What can hang from each mark:
fori: gugazip nosi sezef
pofut: desaso
gugazip: rakiz
rakiz: desaso
desaso: fori
nosi: fori pofut rakiz
kopaf: fori rakiz
sezef: fori rakiz

Every row comes from one small tree of marks. The marks that hang from a mark follow it in brackets, in alphabetical order. Every link used is in the known rows. Which tree was each row made from?
Known rows:
rakiz[desaso[fori[nosi sezef]]]: [ 10.3 -16.3  -5.0 -23.6 -19.4 -33.8  15.5  -4.2  12.3  -7.7  18.7  -0.3
 -18.5  19.5  20.7 -33.0 -10.1   1.0  -7.7   6.3   6.2]
gugazip[rakiz[desaso[fori[sezef]]]]: [ -2.1 -12.1 -26.8 -38.5   6.0 -15.8  -4.4  -2.7   8.5 -12.5   5.5   3.1
 -23.6  16.1  20.3   8.4  21.4  -9.1 -10.0   7.5  24.2]
pofut[desaso[fori]]: [-13.8  -6.1 -15.4 -13.1  -4.2  15.0  -4.6 -10.7   7.3  20.3  22.8  -0.1
 -16.8  -5.0   7.5 -24.9 -29.5   8.3  -3.2  -6.7  22.9]
sezef[fori[gugazip] rakiz]: [  7.9   2.9 -25.5 -55.0   1.6  36.5   3.6  16.5  16.4 -11.8  44.7  -0.1
  36.4   7.8 -26.9  40.7   9.8   6.8 -15.6  -7.4  25.5]
desaso[fori[gugazip nosi[rakiz] sezef]]: [ 16.8 -26.0 -60.2  -7.7 -10.5   5.3  23.6 -21.1  19.7  -1.3  32.0  -0.3
   5.9  14.0  -6.5 -35.0  22.0  -3.0 -33.5  -4.3  19.3]
sezef[fori[gugazip nosi] rakiz[desaso]]: [ 17.8   0.1 -11.2 -70.5  -2.5  -3.3  21.8  18.5  14.5 -27.5  55.1  -1.8
  25.9  22.9 -19.3  30.2   8.2   9.1  -0.3  -8.1  22.9]
gugazip[rakiz[desaso[fori[nosi[pofut] sezef]]]]: [  0.9 -17.9 -26.5 -39.2   2.2 -22.9   0.1  -3.5  12.6 -12.2  10.2   3.1
 -22.7  17.3  12.8  13.8  22.5  -3.8 -12.7   8.1  24.7]
nosi[fori rakiz[desaso]]: [ -6.5  -4.0 -34.7 -32.8 -36.9 -13.0   4.0  -7.2  19.0 -25.1  12.9   1.6
   2.2   8.3  20.6 -11.2  -5.8  -1.6 -16.0  12.2  37.6]
kopaf[fori[gugazip nosi[pofut] sezef] rakiz[desaso]]: [ 10.9 -24.8 -23.3  -8.1  10.2  -6.6  59.0  20.4  21.9 -18.3  12.9  -6.4
  76.2  19.6  17.3   4.9  14.9  11.6 -13.0   6.1  26.4]
sezef[fori[gugazip] rakiz[desaso]]: [  8.7   2.1 -10.7 -73.4  -5.8   6.1   7.6  21.2  14.5 -22.3  46.3  -0.5
  30.9  16.8 -10.4  39.1   6.2   4.3  -5.0  -3.1  25.6]
kopaf[fori[nosi[pofut[desaso] rakiz] sezef]]: [  4.7 -31.3 -40.1 -26.9   9.2  24.2  48.4  -3.1  15.7  -6.7  18.1  -3.2
  29.5   9.1   2.9  10.9   8.6  18.8 -16.3   3.7  37.5]
fori[sezef[rakiz[desaso]]]: [ 11.5 -12.4 -13.8 -37.7  21.8  -0.2  43.7   4.7  13.9  -9.2  10.5  -0.3
 -10.5   9.0  12.2   1.7 -10.4  -1.7 -13.8  11.6  13.0]
sezef[fori[gugazip]]: [  6.7   2.0 -12.3 -27.3 -26.7  20.3  -1.5  11.7   7.6  -6.7  23.9   2.6
  32.5  10.2 -27.0   3.8  21.9   8.6 -10.9  -9.4  10.4]
nosi[fori pofut[desaso]]: [-14.6 -17.8 -17.5 -20.8 -35.3  11.3  -0.5  -0.2  29.0  11.5  12.4   4.0
   8.8 -13.6 -11.9  -7.6 -32.4  24.0 -22.8   7.1  32.2]
desaso[fori[gugazip nosi]]: [ 12.3 -17.3 -36.2   2.6 -13.6  -1.1  -4.1 -13.6  13.1   2.6  33.1  -1.5
  12.2   9.4 -11.2 -28.1  13.4  -0.7 -17.7 -12.0   6.7]
sezef[fori]: [  0.0   5.7  -3.5 -22.8 -28.5  29.4 -10.3  11.9   9.2   0.5  17.2   3.3
  13.7   7.3 -20.2   7.4   0.4  14.2 -12.4  -2.2   9.9]
gugazip[rakiz[desaso[fori[nosi sezef]]]]: [  2.1 -13.2 -28.3 -37.6   8.0 -20.0   2.3  -4.1   8.7 -14.6   9.4   2.4
 -25.5  19.1  16.3   4.2  22.5  -7.0  -7.7   5.0  23.0]
rakiz[desaso[fori[gugazip nosi[pofut]]]]: [  8.2 -17.4  -2.9 -25.7 -26.9 -47.2   0.9  -2.6  10.6 -11.0  26.5  -1.2
   2.3  17.9  12.5 -13.2   4.9  -0.6  -3.0   0.5   7.1]
pofut[desaso[fori[gugazip[rakiz] nosi]]]: [ -4.6 -11.6 -30.8 -22.2   6.6   4.1   8.1 -12.7   5.9   8.8  32.5  -0.6
  -9.2   3.0  -2.0 -23.2  -4.0   5.2   1.4 -14.9  28.1]
gugazip[rakiz]: [ -5.1  -1.4 -24.3 -21.0  21.5   3.3  -8.8  -1.5   0.2  -9.7  -3.1   2.7
 -13.0   5.2   1.8  27.2  28.9  -7.4  -2.5   0.7  18.7]

Which tree is each row?
[ 15.6 -35.1 -42.9 -35.1   2.8  -0.7  54.6  -0.2  14.0 -22.8  22.0  -3.9
  50.1  17.8   2.3  10.9  35.6   9.2 -15.1   0.6  31.9] => kopaf[fori[gugazip nosi[pofut rakiz[desaso]] sezef]]
[ 15.5  -6.6 -10.0 -73.4 -10.4  -7.5  19.5  19.2  20.2 -23.7  56.0  -1.0
  30.3  20.9 -23.7  44.2   9.2  13.2  -6.8  -3.9  25.3] => sezef[fori[gugazip nosi[pofut]] rakiz[desaso]]
[  1.1 -30.7 -66.0 -29.9 -39.7   7.7  27.9 -11.2  37.1 -12.4  15.8   4.5
  31.2  -0.8 -13.5   0.4  20.1   5.7 -50.1  14.4  44.3] => nosi[fori[gugazip sezef] pofut rakiz]
[-10.7 -22.8 -17.4 -26.0  -6.7  10.3   5.4  -5.2  22.8  20.7  22.4   1.5
  -5.1  -8.6  -4.9  16.9 -23.2  14.5 -23.4   7.1  26.6] => nosi[pofut[desaso[fori[sezef[rakiz]]]]]
[ 14.7  -6.4 -25.2 -55.9  -2.1  23.2  14.8  14.6  21.4 -13.2  53.4  -0.6
  37.0  11.5 -40.0  47.7  13.1  15.8 -16.7  -7.8  24.9] => sezef[fori[gugazip nosi[pofut]] rakiz]
[  6.4 -13.0 -15.3 -46.6   9.6 -18.8   6.2   2.9  17.5 -12.4  39.2  -3.3
   5.5   9.5   7.5  30.4  -7.9  -1.9  -8.6   3.6  20.2] => sezef[rakiz[desaso[fori[gugazip nosi[pofut]]]]]
[ -2.8  -7.8 -29.2 -30.2 -19.9 -26.2   0.1 -13.3   6.2 -18.7  22.2  -0.9
  -1.0  14.2  23.5   5.9  18.4 -13.1  -8.9   5.5  26.5] => nosi[rakiz[desaso[fori[gugazip]]]]
[ 19.9 -25.8 -53.9 -15.4   5.8  13.0  24.3 -12.4  23.1   1.6  38.9  -1.4
   8.5  10.9 -10.3 -26.2   7.2  -0.5 -32.2  -5.5  15.7] => desaso[fori[gugazip nosi sezef[rakiz]]]
[  1.6  -7.6  -8.1   8.4  -8.8 -22.0  18.1   9.5  20.8  -1.8  10.5  -2.3
  28.6  11.9  17.9  -9.9  -6.7   0.9 -16.1   9.4  11.5] => kopaf[rakiz[desaso[fori[gugazip nosi[pofut] sezef]]]]
[  6.9  -7.0 -23.2 -39.0 -29.6   9.7  16.9   2.6  11.9  -9.5  41.0   1.7
  29.4  13.2 -34.9  14.2  23.9  16.5 -10.3 -10.1  26.7] => sezef[fori[gugazip nosi[pofut[desaso] rakiz]]]
[ 14.7 -19.2 -11.0 -26.8 -17.9 -39.7  20.9  -3.8  10.4 -12.4  23.2  -0.7
  -4.7  21.4  16.2 -34.1   4.1  -2.7  -6.5   1.3   6.1] => rakiz[desaso[fori[gugazip nosi sezef]]]
[ 10.3 -24.1 -46.2  -3.5 -12.8  14.3   6.9 -12.6  20.0   9.0  20.2   1.3
   9.4   5.9  -2.1 -36.2  12.5  -3.9 -35.3  -1.9  11.7] => desaso[fori[gugazip sezef]]
[ 12.2 -16.8 -41.5 -34.6  -8.4   8.7  34.7   3.6  27.9 -16.4  17.3   1.7
  23.4   4.4  -2.2 -28.9  -4.9   2.8 -26.1   4.0  25.0] => nosi[fori[gugazip sezef[rakiz[desaso]]]]
[ 11.2 -34.8 -49.0 -31.5  10.6  15.0  56.3  -3.2  13.9 -14.0  24.8  -3.8
  48.9  11.5  -4.1   7.7  29.3  13.2 -14.6  -3.5  37.0] => kopaf[fori[gugazip nosi[pofut[desaso] rakiz] sezef]]
[  8.5 -20.5  -3.9 -25.4 -25.0 -37.4  13.0  -3.3  15.9  -5.1  19.0   0.3
 -15.5  17.7  17.4 -22.4  -9.9   4.1 -12.2   9.5   7.9] => rakiz[desaso[fori[nosi[pofut] sezef]]]
[  0.6  -5.0 -11.5 -42.1  11.4  -7.0  -3.0   3.7  15.2  -8.9  31.1  -2.9
  -5.3   7.9  18.1  25.9 -18.4  -4.3  -6.9   6.6  19.9] => sezef[rakiz[desaso[fori]]]
[ 13.6  -1.1 -25.3 -36.1 -13.5  13.5   8.6   8.7   6.7 -15.9  30.5   2.5
  23.2  18.9 -34.0   9.6  37.7  10.0  -6.0 -13.9  16.9] => sezef[fori[gugazip[rakiz] nosi]]
[ -7.4 -26.4 -34.9 -38.6 -16.6  26.0  28.0   1.0  39.9  10.4  18.4   4.0
   4.6 -11.9 -11.0  -5.9 -37.8  23.8 -36.2  13.2  41.7] => nosi[fori[sezef[rakiz]] pofut[desaso]]
[  2.2   5.9  -1.5 -68.5  -7.8  14.1   0.2  20.8  16.8 -15.7  39.7   0.1
  10.3  14.0  -4.2  41.3 -13.8   9.5  -7.6   4.0  26.0] => sezef[fori rakiz[desaso]]
[ -2.0 -30.2 -36.7 -29.3 -29.0  10.4  32.7  -1.8  33.6   6.0  15.2   4.7
  23.5  -7.9 -17.5 -27.6 -11.6  19.6 -32.2   4.8  34.6] => nosi[fori[gugazip sezef] pofut[desaso]]
[ 13.8  -1.2 -17.3 -44.4 -17.3  -0.6  10.6  11.0   6.0 -21.4  31.6   2.2
  20.4  23.8 -26.4   8.3  35.1   8.8  -1.1 -11.8  16.8] => sezef[fori[gugazip[rakiz[desaso]] nosi]]
[  3.3 -10.9  -3.0 -25.0 -24.1 -38.2  -7.1  -1.3   7.2 -10.5  19.9  -0.8
   1.6  15.0  21.0 -18.4   4.4  -6.9  -1.9   1.1   6.8] => rakiz[desaso[fori[gugazip]]]
[  2.2 -17.4 -34.1 -27.9  11.8  12.8  31.4 -11.3  13.2  11.8  38.3  -1.4
  -7.7   2.4  -2.9 -30.8 -17.4   8.2  -8.2 -10.6  27.9] => pofut[desaso[fori[gugazip nosi sezef[rakiz]]]]
[-11.1 -19.7 -21.8 -32.3 -37.9 -31.2 -11.1 -11.9  18.2  -8.0  19.8   1.1
  -2.1   6.8  15.7  34.8   9.9  -1.7 -23.8  17.6  31.3] => nosi[pofut rakiz[desaso[fori]]]
[ -4.6 -14.6 -32.2 -18.6  -0.1  14.3  24.5 -17.6  11.7  14.4  29.2  -0.1
 -23.5   2.4   5.2 -35.0 -22.7   9.8 -10.3  -4.7  30.1] => pofut[desaso[fori[nosi[rakiz] sezef]]]
[  7.9  -7.8 -15.9 -43.8  14.9 -15.9   8.0   2.5  13.6 -14.8  38.7  -3.8
   2.6  11.2  10.6  21.0  -9.2  -4.8  -3.7   0.6  18.4] => sezef[rakiz[desaso[fori[gugazip nosi]]]]
